What can hang from each mark:
Q: C
X: M Y
M: C X
N: Y
Y: L N X
C: M Y
L: Y

Every row comes from one small tree of marks. The marks that hang from a mark follow it in brackets, in alphabetical order. Every link used is in the known rows. Which tree was each row made from?
Known rows:
Y[L N]: [  1.8 -17.7 -21.1  20.3  12.5  -7.1 -23.4   0.2   2.0 -18.8 -35.0 -19.3
  16.2  -6.9  22.1   1.3  50.3]
Q[C[M Y[L N X]]]: [ 12.7  -6.5 -36.3 -33.8 -14.7 -11.4  15.4 -10.5 -23.0 -44.5  -2.8  -7.5
 -23.6  13.4   9.9   8.7  19.5]
N[Y[L]]: [ 16.9  -1.6  18.2  20.6  11.9  14.3 -26.4  18.4  12.5  11.1 -16.7  -4.8
   9.5 -17.3  14.4 -11.8  54.6]
N[Y[L X[M[C]]]]: [  6.6  11.7  11.3 -18.5  27.1  20.0 -19.5  15.3  36.5  39.5   0.1  -0.7
   0.7   3.1  -5.1  44.0 -10.7]
X[M Y]: [ -0.9  12.8  14.5  26.9  -3.3   1.1  17.6  26.0 -19.7  36.1  16.0  15.2
   7.3 -14.3  -1.7 -21.1 -18.2]
N[Y[L X]]: [ 13.7  12.8  20.9   0.8  14.8  26.1 -47.8   7.2  24.9  19.0 -30.1  -9.7
   6.4 -17.4  13.6   7.4  47.4]
L[Y[N X[M[C]]]]: [-24.1 -21.4   6.5  -7.5  25.2  10.1 -17.2 -19.8  14.4  69.7  -6.1  13.8
  35.6  -8.5  -7.0  54.3 -27.7]
Y[L N X[M]]: [-10.0  -8.0 -33.0  -6.3  26.5   6.2 -27.1  -4.2   4.3  -3.7 -41.3  -3.6
   7.1   5.5  13.0  41.2   9.5]
Y[N]: [ -2.8 -19.3  -0.3  22.0   5.0 -11.7  -7.3 -14.8 -25.1   7.6 -15.5 -18.4
  14.8 -18.7  23.0  -2.3  36.3]
M[X]: [ -3.9  10.6  36.6  19.5  -7.6 -24.3  19.1  -9.6   1.7   5.0  32.1   4.2
  -6.2  -4.6 -10.9  -9.0  -6.1]
Y[L N X[M[C]]]: [ -8.8  -6.3 -26.2 -18.4  29.8  -0.3 -15.6  -1.8  27.4   8.0 -17.6 -13.4
   6.4  13.2   1.8  59.5 -18.9]
L[Y[N X]]: [-17.9 -21.2  14.7  13.4  11.5  17.1 -45.3 -26.1   1.3  49.7 -33.6   3.3
  45.0 -27.1   9.0  18.9  28.2]
Q[C[Y[N]]]: [ 17.9  -6.9 -13.2  -0.2  -5.8 -20.1  22.5   5.6 -65.3  -7.2  20.7  -5.1
   5.7 -16.6  20.7  -3.9  23.6]
Q[C[M[X] Y[N]]]: [  8.1  -7.9 -10.6 -20.7 -32.6 -28.3  65.1 -26.6 -54.1 -39.1  41.8  11.1
 -30.4  17.9  -6.4 -26.7 -35.2]
N[Y[X]]: [ 10.0  10.5  39.4   4.8   4.0  20.0 -31.6  -7.3  -2.4  45.8 -10.0  -9.3
   6.7 -30.1  13.7   3.4  32.6]
Y[N X]: [ -6.6  -6.6   1.5   3.4   7.8   0.0 -25.9 -26.1 -11.5  15.3 -27.7 -23.0
  11.7 -19.8  22.3  17.5  26.2]
C[M Y[L]]: [ -1.7 -13.7  -3.3   5.1 -17.2  -8.9  28.2  10.1   1.3 -35.6  19.0   3.0
 -30.6  12.9  -6.6 -24.5  26.2]
L[Y[N]]: [-14.5 -32.4  11.9  31.6   8.6   4.5 -24.4 -16.5 -10.7  42.5 -22.1   6.3
  45.0 -28.2  12.7  -2.4  36.9]
M[X[Y[L]]]: [  2.9  30.0  14.4  20.7  -8.7   3.2  -6.3  22.4  21.3 -14.3   4.2  10.1
   8.5   2.7 -16.5 -43.6 -24.1]

Write each row's tree:
[ -7.8  -9.6 -41.3 -15.6  20.9  23.9 -22.5   5.9 -21.8 -19.4 -29.1   1.7
   0.0   9.0   6.7  27.6 -10.4] | C[Y[L N X[M]]]
[ -0.3  15.9   7.5 -14.3  10.8   5.0 -14.1  19.9  27.3  -0.6  22.2 -13.2
  -2.4   3.4 -14.1  26.0   0.8] | M[C[Y[L X]]]
[  8.8  11.6   5.8  -6.1  22.6  27.2 -29.8  13.2  15.9  27.0 -22.6  10.0
  -2.0  -4.6   6.1  28.1  16.1] | N[Y[L X[M]]]
[  4.7   7.0  27.0  -2.7  14.0  22.8 -13.1  -1.0  -9.9  54.4  -4.1   9.8
  -0.6 -17.8   7.8  23.1   4.4] | N[Y[X[M]]]
[ -4.6  -4.7 -11.6   7.8   8.8   5.2  13.6  11.3 -19.5  33.6   6.7  -3.2
  19.9  -5.3  -0.6  -4.7 -54.6] | X[M[C] Y[N]]
[ 19.1  31.3   3.6  -4.4 -34.8 -32.2  49.7  12.3  12.0 -32.7  34.0  21.8
 -25.0  18.9 -18.7 -42.2 -27.3] | Q[C[M[X[Y[L]]]]]
[  3.2   4.6   7.8   3.0   8.1  -6.7   5.5  31.7  15.2  -6.6  33.2  -8.7
  -3.8   1.8 -11.6   4.6   9.4] | M[C[Y[L]]]
[ -5.5  -2.1  -1.5 -14.5 -14.6   2.3   7.1  -1.1  11.9 -30.5   5.8  -1.2
 -31.7  14.1  -9.1  -4.8  18.7] | C[M Y[L X]]
[-24.4 -22.1  -0.3   4.8  19.9  17.8 -28.1 -21.4  -8.0  56.0 -28.9  20.1
  36.6 -15.7   3.4  37.1  -1.8] | L[Y[N X[M]]]
[ -1.4  -5.5 -19.3   0.7  16.8   6.6 -44.1 -10.1  13.8 -14.1 -47.3 -23.1
  14.0  -6.4  19.3  23.0  39.8] | Y[L N X]
[  2.4  15.1  -7.5  22.9   7.9   5.1   0.8  42.3   8.4   8.6  -3.5  15.6
   7.6  -3.5  -2.5 -14.2  -6.4] | X[M Y[L]]
[  3.5  32.1  18.9   7.3  -3.8  -3.4   5.1  24.7  42.6  -2.6  25.5   1.6
   7.8   9.7 -28.1 -25.3 -50.8] | M[C X[Y[L]]]
[ 11.2   9.7  28.8  -3.9 -33.2 -59.5  74.4 -20.7  -6.5 -12.0  63.9  14.5
 -37.2  15.0 -13.5 -10.3  -6.4] | Q[C[M[X]]]
[ -3.4  -4.1 -20.8 -20.4  16.2  16.1 -29.0   2.6   9.9 -13.7 -12.2 -22.0
   7.8   3.3   1.1  24.9  -7.1] | M[C[Y[L N X]]]
[ -8.6 -20.7 -31.8 -16.4  -9.0  14.1  -8.7 -17.4  -8.3 -44.2 -27.1 -12.1
 -18.9  13.2   6.1  -3.7   8.3] | C[M Y[L N X]]
[ -0.9  13.5   9.3  10.2 -31.2  -4.7  26.5   3.5  27.5 -33.2  11.4  12.8
 -20.1  22.0 -23.5 -56.2 -35.2] | C[M[X[Y[L]]]]
[ -5.7  -3.1 -21.7   5.6 -26.3   6.9  12.8 -12.9   7.5 -44.7 -22.3   4.0
  -6.7  21.9  -9.8 -55.2 -43.0] | C[M[X[Y[L N]]]]
[ -8.8 -18.9 -26.8  -9.7 -21.2   1.4  24.9 -21.8 -12.0 -65.2  -0.6   2.7
 -24.9  30.1 -12.1 -34.0 -30.9] | C[M[X] Y[L N]]
[ 11.9  10.9  15.7 -23.9 -29.2 -28.1  47.5  -5.0 -30.0  -4.6  49.8   6.1
 -37.8   0.3  -2.8   5.5  12.9] | Q[C[M Y[X]]]
[ 14.4  27.6  26.2  -1.0 -43.0 -36.4  68.0  -2.1 -14.8  -7.3  52.8  19.0
 -24.1   7.4 -17.8 -48.6 -41.0] | Q[C[M[X[Y]]]]
[ -4.3  -2.6 -18.2 -13.2   6.8   1.4   5.0   0.3   1.9 -36.4  12.9  -7.1
   1.2  20.6 -16.7  -4.4 -46.1] | M[C[Y[L N]] X]
